What can hang from each mark
Y: H W
D: N
G: H J L Q
J: G
N: D Q T
Q: G N
T: N
H: G Y
W: Y
S: L
L: G

Every row comes from one small tree of marks. The marks that hang from a mark follow it in brackets, in alphabetical order. Every link used is in the known rows. Which tree was each row made from?
Known rows
L[G[H Q]]: [ -3   4   4  -2 -11  23  11  12   6   0   9 -17  -4  30  -2   5   8   1
   4  -1  -1   0  -2   6]
W[Y[H[G[J Q]]]]: [  3  -4   5 -25  -1  47  18 -15  14  -8  -6 -17  -1  54   3  16   8  -5
   3   0   3  -7  -5   6]
S[L[G[J Q[N]]]]: [-11   6   4 -22  17  27  11  12   6  12  -2  28  -2  27  17  -8  12  -5
   0   6   3   1   6  -9]
T[N]: [ -1  -4  -1  -3   4  14   7 -10  -2  -2   1   5   1  -3   2   3  12   1
   1  -1  -3   3   2   0]
S[L[G[H]]]: [ -6   5   6   6  -5  17  10  17   8   9   9 -16   0  23  13   1 -11   2
  -3   1   3   5   0   2]
Y[H[G[J L Q]] W]: [ -3   5  -1 -12   4  32  26  -1   8 -27  -7  -5  -8  70   1   1   7 -11
   4   2   5 -15  -2  16]
G[H J L Q]: [ -3   7   1 -15   2  10  16   6  13   3  -5   2  -5  50  11   8  15 -13
   3  -1   3  -1  -6  11]
L[G[H J Q[N]]]: [ -2   4   1 -29  -6  37  10   4   7   2   0   1  -2  35   2  -4  15  -4
   2   0   3   3   2  -3]
G[Q]: [-4  1  1 -2  3  2  7  4  2 -3  1 11 -5 16 -2  5 15 -3  5  0  0 -3 -2  4]
T[N[D Q[G[H L]]]]: [  3   0   1 -10   0  44  16   0  11  -7   7  61  -6  28  32  10  24  -4
 -15   7  -6  -9  -5  12]
D[N[Q T]]: [  9   0   3  -3   5  29   0 -12  -4 -13   8  47  -5   9  10  12  22   1
 -13   1  -4  -3   1   3]
N[D Q[G] T]: [ 13   0   2 -15   6  40   9   8   5  -4  13  75  -9  18  22   6  15  -3
 -22  10  -1 -16  -3   3]
D[N[Q[G[H J L]] T]]: [ 12   5   1 -18   6  58   6  -8   8   0   1  50  -9  37  21  18  28  -5
 -15   3  -4  -5  -2   9]
Q[N[D]]: [  2  -2  -1 -18   3  11   6   4  -2 -13   0  36   1  -2  14  -8   5   0
 -11   9  -1  -3   0  -4]
H[G[L Q] Y[W]]: [ -7   5  -1  -2  12  37   9  -5  -2 -10  -4  15   0  43  -1   3   7 -11
   8   4  -1 -21   0  18]
G[H[Y]]: [  0  -1   0  -9 -15  18  -1 -11   5   5   4 -10   7  17   3   5  -3  -5
   0  -4   4  -1  -3   6]
T[N[Q[G[H[Y] J L]]]]: [  0   2  -1 -27   0  60   3 -23  14  15  -3  47   2  36  27   9  23 -13
  -5  -1  -1  -8   0   7]
N[D Q[G[H[Y] L]] T]: [ 10   3   3 -16  -1  56  12   0  12   3  15  68  -3  41  39  13  13 -15
 -22   9   0 -19  -8  14]
Y[H[G]]: [  1  -6   2  -1 -14  20  14 -13   4 -10  -1 -27  -2  22   5   3  -4   4
   2  -3   6  -6  -1   5]
W[Y[H[G]]]: [  5  -7   6  -2  -8  39  10 -18   7 -12   1 -29   3  28   5  15  -7   3
  -1   0   1  -4  -4   5]
D[N]: [  1  -1  -1  -1   3  13  -4  -7  -8 -10  -4   5   0 -11  -5   4  12   7
  -2   1  -7   1   3   1]
S[L[G[H J]]]: [ -4   7   4 -15  -1  22  10  15  12  15   2 -13   1  32  12  -3 -11  -2
  -4   1   6   6   0  -1]
L[G[H[Y] Q[N]]]: [ -6   2   3 -16 -11  45   4  -7   3   3   7   4   4  25   7   0  13  -5
   4   0   1  -3   2   1]
J[G]: [ 2  2 -3 -5 -4 25  2  8  0  3 -2 -2 -1 -7  0 -5 -3  5  7 -7  2 -6  1  1]
S[L]: [-6  1  3  6  9 -6  6  8  4  6  1 11  0  9 14  2 -4  0 -2  2  3  2  0  0]
T[N[D Q[G]]]: [  4  -3   0 -16   5  41   8  -3   4  -7   6  72  -5   5  19   3  24   2
 -14   8  -6 -11   0   2]

Which tree is each row?
[  1  -8   7 -11  -4  49  15 -21   7 -20   0  -3  -1  39  10  17  15   0
   3   2   1  -5  -2   3] => W[Y[H[G[Q[N]]]]]
[  5  -1  -3 -30  -6  39   0  -6   9   6  -7  14  -2  15   3   0  11   1
  -3   0   4   3   2  -5] => Q[G[H J] N]
[-4  4  3  6 -2  4 15  7  9 -3  2 -1 -6 39 12 12 15 -9  4  0  0 -2 -7 14] => G[H L Q]
[  1   7  -6 -27   4  57  -1  -9   7  -7  -7  28   4  38   5  -3   5 -13
  -3   5   2  -9   3   7] => Q[G[H[Y[W]] J L] N]
[ -8   8   5 -16   2  24  17  19  14  13   3  -3  -4  49  11   2   5  -5
   1   1   6   3  -1   3] => S[L[G[H J Q]]]
[  1   6  -1 -14  -1   9   9   2  11   5  -6  -9  -1  33  13   3   0 -10
  -2  -1   3   3  -5   7] => G[H J L]
[  0   3   0 -17  12  22   7  -4   3  15 -15  -3   0  21  13  -2  -2  -6
   3   2   1  -7   0   3] => H[G[J L]]
[  0   0  -2  -8   1  38  -2 -13  -5  -9  -3   0   5  20 -14  -3  -9  -2
   5   1   3 -15   3  10] => H[G Y[W]]
[ -4   3   1 -18  15  24  14   0   5  12 -13   7  -5  38  12   3  14  -9
   8   2   1 -11  -2   8] => H[G[J L Q]]
[-7  3  2  0 13  7  9  1  1 -6 -3 31 -4 18 19  2 23 -9  3  5 -3 -3  0  3] => G[L Q[N]]
[ -5   6   0 -13  -9  51   4  -2   0 -19   9   9   3  39  -9  -4   8  -6
   3   2   1  -6   4   7] => L[G[H[Y[W]] Q[N]]]
[  0  -5   1 -24   5  31  16   2  -2  -9  -3  36  -4  19  12  -1  18   2
  -2   8   0 -13  -1   3] => H[G[Q[N[D]]]]
[  9   0  -2 -27   7  51  23  16   0 -12   9  52  -8  17  17  -1  21  -3
  -7   3   2 -15  -3   2] => J[G[Q[N[D T]]]]
[  2   3  -2 -29  17  45  12   0   9   2  -4  78  -4  21  33   0  25  -9
 -15  11  -6 -13   0   3] => T[N[D Q[G[J L]]]]
[  1  10  -3 -26  -8  48   0   0   5  -6   2 -15   7  38 -14  -9 -14  -8
  -1   0   4  -5   3   6] => L[G[H[Y[W]] J]]
[  9   0   1  -4   4  44  11  -1   6   2   7  24  -6  22  23  12  15  -5
 -10   4   0  -3  -2   3] => Q[G[H L] N[T]]
[  0   1  -2 -20  -5  34  22  -4   8 -29  -5  -9  -7  63 -13   0   6  -4
   5  -1   8 -12   0  12] => Y[H[G[J Q]] W]
[ -1   0   0 -26   6  26  11  -3   4  10 -11   2  -5  31  -3   2  13  -3
   8  -1   4  -8   0   3] => H[G[J Q]]
[ -7   3   0 -26  13  38   8 -11   5  20 -13  12   2  38  15   2  12 -15
   8   2   2 -17  -1   9] => H[G[J L Q] Y]
[ -5   6   0 -24   0  24  10  -5  12  11  -5   6   2  50  15   7  13 -19
   4  -1   4  -6  -6  12] => G[H[Y] J L Q]
[ -4  10  -3 -20   3  30  11   0  10 -13  -3  11   0  64  -1   3   8 -20
   3   1   4  -9  -4  18] => G[H[Y[W]] J L Q]
[ 14   6   1 -29   5  49  18  10  16   2   7  66  -9  51  35  10  15 -13
 -24   9   1 -13  -8  10] => N[D Q[G[H J L]] T]
[  4  -2   3 -24   7  46  32 -12   8  -8  -2  14  -8  59  28   7  22 -13
  -3   3   7 -11  -2   4] => Y[H[G[J L Q[N[T]]]]]
[  2  -2   0   2 -11  27  15  -8   1 -32   1 -22  -3  36 -11  -1  -9   3
   1   0   6 -10   1  11] => Y[H[G] W]
[  6  -4   2  -8  -2  49  28 -10   1 -40   9  13 -10  58  -2   7  16  -4
  -3   2   8 -13   1  10] => Y[H[G[Q[N[T]]]] W]
[  9   3   3   4  16  47   0  -6  -1  -4   5  63  -9   9  24  16  29  -1
 -14   7 -10 -10   2   6] => D[N[Q[G[L]] T]]
